Every row comes from one small tree of marks. The marks that hang from a mark follow it in brackets, in alphabetical order. Every link used is in the known rows. Which tree was each row made from?
Known rows
U(V(B(H(R X) S))): [ 1.249 -1.114 -1.739  1.285 -2.356  4.032 -0.300  0.644  0.359 -0.448
 -1.340  1.804 -5.495 -0.357  0.391 -1.620 -0.851 -2.045 -0.022  0.437
 -2.565  0.426 -0.897]
R(H(U(V) W X(Y))): [-1.672 -2.962  1.959  0.592 -0.415  2.412  0.952  1.755 -0.956  0.859
 -1.773  0.893 -3.033 -3.665 -0.575  0.536  3.164 -3.203  0.011  0.163
 -4.053 -1.699  0.548]
E(R(H) X(Y)): [-0.841  0.090  0.017  0.145  0.740 -1.383 -1.266  1.118 -0.314 -2.372
 -3.074  1.614 -1.790 -0.097  3.161  3.123 -3.264 -0.694  3.933 -1.670
 -2.493 -0.226 -1.057]
M(N(K(V(B(H) U)))): [-0.378  0.527 -1.780  0.364 -2.304  0.932  0.533 -0.004  0.287  0.497
 -0.708 -0.463 -2.751  2.031  1.338  0.281 -0.233 -2.192 -0.664 -0.442
  0.764  0.667  0.365]
K(V(B(H(R X)) U)): [ 0.406 -0.187 -1.021  0.750 -1.310  2.951  1.443 -0.360 -0.589  0.177
 -3.337  0.798 -5.436 -1.907  0.355  1.229 -0.589 -2.575  0.857 -0.757
 -2.580 -0.595  0.152]
R(H(U(V(B(S))) W X)): [-1.250 -3.049  1.477  1.252 -0.102  4.005  1.422  1.489 -0.862  0.302
 -2.295  1.786 -2.762 -3.409 -1.864  0.081  3.296 -3.452 -0.456 -0.152
 -3.238 -0.536  0.210]
E(R(H(U(V))) X(Y(W))): [-0.625 -0.844  0.787  1.702  0.337 -0.118 -1.935  1.227 -0.592 -2.658
 -2.627  1.289 -3.401 -1.737  3.166  2.502 -2.450 -0.672  3.913 -1.133
 -2.442  0.074 -1.302]
H(R X(Y)): [ 0.215 -1.471 -0.484 -0.774 -2.788  1.500  1.485  0.588 -1.958  2.506
 -3.618 -0.943 -1.333 -3.099 -0.609  3.487  0.513 -1.984  0.130 -0.840
 -4.191 -1.919  1.778]
N(K(V(B U))): [ 0.335  0.786 -0.500  0.165 -0.328  2.312  1.709  0.578  1.318 -0.588
 -0.944 -0.609 -1.248  1.459  0.855 -1.017 -1.218 -0.771  1.117 -2.191
  0.018  0.536  0.450]
H(R U(V(B)) W X(Y)): [-0.608 -2.269  0.665  0.080 -4.318  6.666  2.574  1.955 -2.990  1.488
 -4.657  0.140 -4.041 -8.411 -0.601  1.988  3.198 -2.864 -0.818 -0.584
 -5.578 -1.028  0.177]
U(V(B(H(X)))): [ 1.496 -0.740 -1.214  1.046 -1.351  3.345 -1.427  0.570  0.906 -0.022
 -0.868  1.170 -5.626  0.203  1.339 -1.494 -0.898 -1.790 -0.312  0.643
 -1.961 -0.282 -0.549]
E(R): [-0.504  0.383 -0.543 -0.121  0.280 -0.998 -0.090  0.052 -1.269 -0.962
 -1.826  0.233 -0.591 -1.543  0.991  0.323 -2.107  0.304  1.323 -0.642
 -0.014  0.981 -1.120]
B(H(R U X)): [-0.725 -1.681  0.905  0.792 -1.401  4.666  3.750  1.030 -1.573  0.967
 -0.937 -0.586 -3.907 -3.254 -1.817  1.405  2.454 -2.521  0.252  0.818
 -1.558 -0.740  1.486]
H(R U(V(B)) W): [-1.402 -1.417  0.134  0.861 -3.260  5.313  2.813  0.937 -0.934 -1.103
 -2.831  0.265 -2.866 -7.927 -1.653  0.457  2.434 -1.607 -1.234 -0.847
 -2.596  1.524 -1.052]
K(V(B(H(R) S) U)): [ 0.053 -0.245 -1.435  0.938 -1.628  3.010  1.837 -0.371 -0.913 -1.094
 -2.561  1.761 -5.099 -1.168  0.041 -0.146 -0.770 -1.952  1.230 -0.527
 -2.365  0.225 -1.043]
N(K(V(U))): [ 0.103  1.200  0.391  0.198 -0.279  1.241  2.005  0.721  1.668 -0.522
 -0.001 -1.000 -1.080  0.961  1.001 -1.086 -0.981 -1.067  1.146 -2.163
  0.611  0.490  0.919]
R(H): [-1.473 -2.126  0.187  0.496  1.339 -1.455  0.059  0.035  1.074 -0.182
 -0.361  0.594 -0.436  0.585 -1.528  0.609  0.622 -1.546  0.437 -0.243
 -1.472 -0.500  0.511]
H(R X): [ 0.513 -1.006 -0.180  0.027 -1.896  2.122  2.022  0.117 -0.887  2.263
 -3.595 -1.060 -0.750 -3.566 -1.993  3.489  0.858 -2.531 -0.718 -1.320
 -2.300 -0.604  2.416]
B(H(R U W X) S): [-1.478 -2.223  1.033  1.134 -2.235  7.549  5.195  1.722 -3.428 -0.341
 -1.041  1.845 -3.832 -4.939 -2.803 -0.829  3.940 -2.933  0.531  0.772
 -2.131  0.560 -0.246]
N(K(V(B(H) U))): [ 0.114  0.547 -0.561  0.358 -0.180  2.974  2.010  0.754  1.308 -0.805
 -0.497 -0.376 -2.444  1.660  0.908 -1.356 -0.997 -1.029  1.396 -1.758
  0.072  0.362  0.400]
V(U): [ 0.967 -0.196 -0.562 -0.015  0.908  0.926 -0.389 -1.159 -0.448 -1.140
 -0.002  0.213 -1.197  0.214  0.958  0.162  0.298 -0.549  1.913 -0.601
  0.457 -1.584 -0.617]
U(V(B(H S))): [ 1.072 -0.810 -1.614  1.222 -1.735  3.361 -1.079  0.550  0.723 -1.211
 -0.112  2.173 -5.202  0.857  1.077 -2.909 -1.126 -1.158  0.220  0.851
 -1.711  0.623 -1.786]

Which tree is each row?
[-0.601 -0.795  0.956  1.221 -0.824  3.315  1.631  1.174 -0.149 -0.823
  1.732  0.378 -5.049 -0.990  0.356 -1.927  1.289 -1.247  0.586  1.832
 -0.241 -0.141 -0.432] | B(H(U(V)))
[ 0.453 -0.314 -1.096  0.935 -1.666  3.595  1.981 -0.077 -1.276 -0.283
 -3.217  1.734 -5.352 -1.519 -0.123  0.303 -0.503 -2.613  1.038 -0.609
 -2.726 -0.192 -0.469] | K(V(B(H(R X) S) U))
[-0.666 -0.027 -0.040  1.089 -1.846  2.834  2.289  0.938 -0.993 -0.297
 -1.849  1.873 -4.140 -1.084 -0.304 -0.904 -0.306 -1.275 -0.079  0.505
 -2.210  1.152 -0.886] | K(V(B(H(U) S)))
[ 0.003 -1.980 -1.166  0.490 -1.126  5.397  1.952  0.424 -1.611  0.542
 -2.560  0.598 -3.111 -1.336 -1.483  1.221  1.417 -1.196 -0.002  0.386
 -2.275 -0.519  0.103] | V(B(H(R U X)))
[ 0.265 -0.705  0.688  1.135 -1.874  3.390  1.029  1.245 -0.770 -0.675
 -0.306  0.956 -2.317 -1.583  0.015 -1.325  1.032 -0.428 -0.354  0.794
 -1.045  0.589 -1.230] | H(U(V(B(S))))
[ 1.436 -1.781 -1.662  1.592 -1.941  4.009 -1.941  0.671 -0.355 -0.347
 -0.612  2.036 -6.030  0.395  1.580 -2.489 -0.705 -1.267  0.583  1.123
 -2.818 -0.333 -1.528] | U(V(B(H(X(Y(W))) S)))
[ 0.929 -2.361 -2.334  0.090 -0.079  7.164  0.470 -0.168 -3.423 -1.273
 -1.845  3.119 -4.495  0.231  0.791 -1.344  1.705 -1.430  2.652  0.278
 -2.682 -2.159 -2.295] | V(B(H(W X(Y)) S) U)
[-0.298  0.021  0.290  0.900 -1.504  2.861  1.868  0.889 -0.771  0.876
 -2.615  0.796 -4.592 -1.767  0.069  0.508 -0.039 -1.883 -0.485  0.259
 -2.430  0.282  0.325] | K(V(B(H(U X))))
[-0.834  0.456  1.182  1.107  1.345 -0.014  0.191  1.061  0.120 -2.742
 -2.944  1.282 -1.297 -1.467  1.310  3.305 -2.030 -1.230  3.028 -1.799
 -0.566  1.054 -0.452] | E(R(H(U)) X)
[ 0.306 -1.939 -0.791  0.787 -0.886  6.273  1.897  1.008 -2.699 -0.021
 -1.414  2.309 -2.816  0.564 -1.169 -0.906  1.681 -0.828  0.496  1.170
 -1.903 -0.194 -1.010] | V(B(H(U X) S))
[ 1.072 -1.836 -2.683  0.545  0.411  5.400  0.324 -0.817 -2.027 -2.158
 -0.667  2.905 -3.674  2.103  0.323 -1.648  0.473 -0.571  2.742  0.369
 -0.961 -1.187 -2.455] | V(B(H S) U)
[-0.917 -1.782 -0.122 -0.928 -2.640  3.787  1.985  0.921 -2.656  1.810
 -4.203 -0.263 -1.597 -6.624 -0.849  2.743  2.280 -2.467 -0.301 -1.360
 -4.718 -1.329  0.973] | H(R W X(Y))
[-0.530  0.307 -1.981  0.348 -2.933  1.010  1.120 -0.151  0.361  0.509
 -1.304 -0.778 -2.826  1.035  0.803  0.920 -0.212 -2.403 -0.758 -0.764
  0.348  0.880  0.551] | M(N(K(V(B(H(R)) U))))
[ 1.252 -2.475  1.125  1.435 -2.566  5.100 -0.343  1.759 -3.078  1.723
 -1.968  0.689 -4.022 -2.521  1.067 -0.040  2.062 -1.386  0.167  1.234
 -3.770 -1.842 -0.097] | H(U(V(B(S))) X(Y(W)))
[-0.038 -1.784  1.174  1.056 -2.388  5.604  2.557  2.305 -2.884  0.140
  0.781  2.290 -5.522 -0.558  0.388 -2.581  2.072 -2.214  1.384  2.320
 -2.650 -1.062 -0.784] | B(H(U(V) X(Y)) S)
[ 1.402 -2.263 -2.477  0.172 -0.148  6.085  0.208 -0.376 -3.077 -1.023
 -1.561  2.860 -4.310  1.908  0.832 -0.960  0.831 -1.195  2.851  0.512
 -2.455 -2.448 -1.875] | V(B(H(X(Y)) S) U)
[-0.113  0.756 -1.686  0.211 -2.366  0.308  0.195 -0.167  0.321  0.686
 -1.175 -0.610 -1.525  1.788  1.285  0.657 -0.418 -1.945 -0.950 -0.893
  0.760  0.759  0.363] | M(N(K(V(B U))))
[ 0.158  0.362 -0.641  0.472 -0.515  3.398  2.456  0.860  0.868 -1.058
 -0.327  0.193 -2.337  1.902  0.660 -1.951 -1.058 -1.062  1.637 -1.654
 -0.073  0.760  0.033] | N(K(V(B(H S) U)))
[-0.596  1.135 -0.769  0.202 -2.670 -0.771  0.589  0.367  0.712  1.115
 -0.519 -1.054 -1.058  1.359  1.035  0.531 -0.350 -1.951 -1.537 -0.606
  1.005  1.326  0.934] | M(N(K(V)))
[ 0.807 -2.469 -2.563  0.512 -0.465  7.559  1.536 -0.641 -2.815 -1.372
 -2.760  2.674 -4.269 -1.365 -0.821 -0.336  1.701 -2.040  2.125 -0.523
 -2.307 -1.192 -1.699] | V(B(H(R W X) S) U)
[-0.985 -0.989  0.809  1.395  0.814 -0.179 -1.490  1.114 -1.122 -2.534
 -2.736  1.185 -2.224 -1.587  2.595  3.113 -2.047 -0.285  3.997 -1.212
 -2.215 -0.067 -1.185] | E(R(H(U)) X(Y(W)))
[-1.348  0.008  0.955  0.538  0.005  0.638 -0.580  1.871 -0.765 -2.917
 -3.146  1.885 -3.055 -2.912  3.176  2.371 -1.883 -1.279  3.468 -1.518
 -2.957  0.128 -1.642] | E(R(H(U(V) W)) X(Y))
[ 1.038 -1.399  1.260  0.174 -2.628  4.266  0.465  2.049 -2.447  2.074
 -2.226  0.370 -3.681 -2.268  1.468  0.755  1.720 -1.680 -0.203  1.016
 -3.893 -2.320  0.365] | H(U(V(B)) X(Y))
[ 0.626 -2.426 -2.557 -0.167 -0.338  6.368  0.541 -0.745 -2.464 -0.729
 -2.919  1.463 -4.789 -1.676  0.359  0.886  1.498 -1.763  2.183 -0.472
 -3.068 -2.425 -1.174] | V(B(H(R W X(Y))) U)
[-1.611 -2.045  1.653 -0.502 -3.218  5.425  4.037  1.749 -3.924  1.776
 -3.966 -0.569 -1.455 -8.572 -1.523  3.058  4.256 -2.356 -0.529 -0.660
 -4.416 -1.391  0.952] | H(R U W X(Y))
[ 1.050 -2.089 -2.067  0.469  0.364  7.475  0.674 -0.421 -2.950 -1.435
 -1.839  3.111 -4.245 -0.009  0.035 -1.243  1.889 -1.694  2.220  0.024
 -1.735 -1.537 -2.006] | V(B(H(W X) S) U)
[-1.057 -2.223 -1.547  0.712 -1.607  6.468  2.751  0.728 -2.437 -1.419
 -1.648  2.396 -2.724 -2.056 -2.036 -1.141  1.895 -0.554  0.506  0.509
 -2.194  1.009 -2.047] | V(B(H(R U W) S))
[-1.705 -2.910  0.808 -0.157  0.610  1.110  0.255  0.932 -0.917  1.053
 -2.117  0.972 -1.480 -2.070 -0.907  1.172  2.336 -2.761  0.347 -0.411
 -3.811 -1.912  0.828] | R(H(W X(Y)))
[-0.812  0.205  0.595  1.284  0.870  1.913 -0.321  1.289  0.182 -3.194
 -3.805  2.067 -2.721 -3.030  1.743  2.435 -1.690 -1.615  2.597 -2.060
 -1.457  1.473 -1.339] | E(R(H(U(V(B)) W)) X)
[ 0.890 -1.206 -1.628  1.231 -2.366  4.833 -0.214  0.788  0.057 -0.682
 -1.586  2.100 -5.580 -1.552  0.332 -1.935 -0.187 -2.248 -0.150  0.263
 -2.726  0.632 -1.186] | U(V(B(H(R W X) S)))
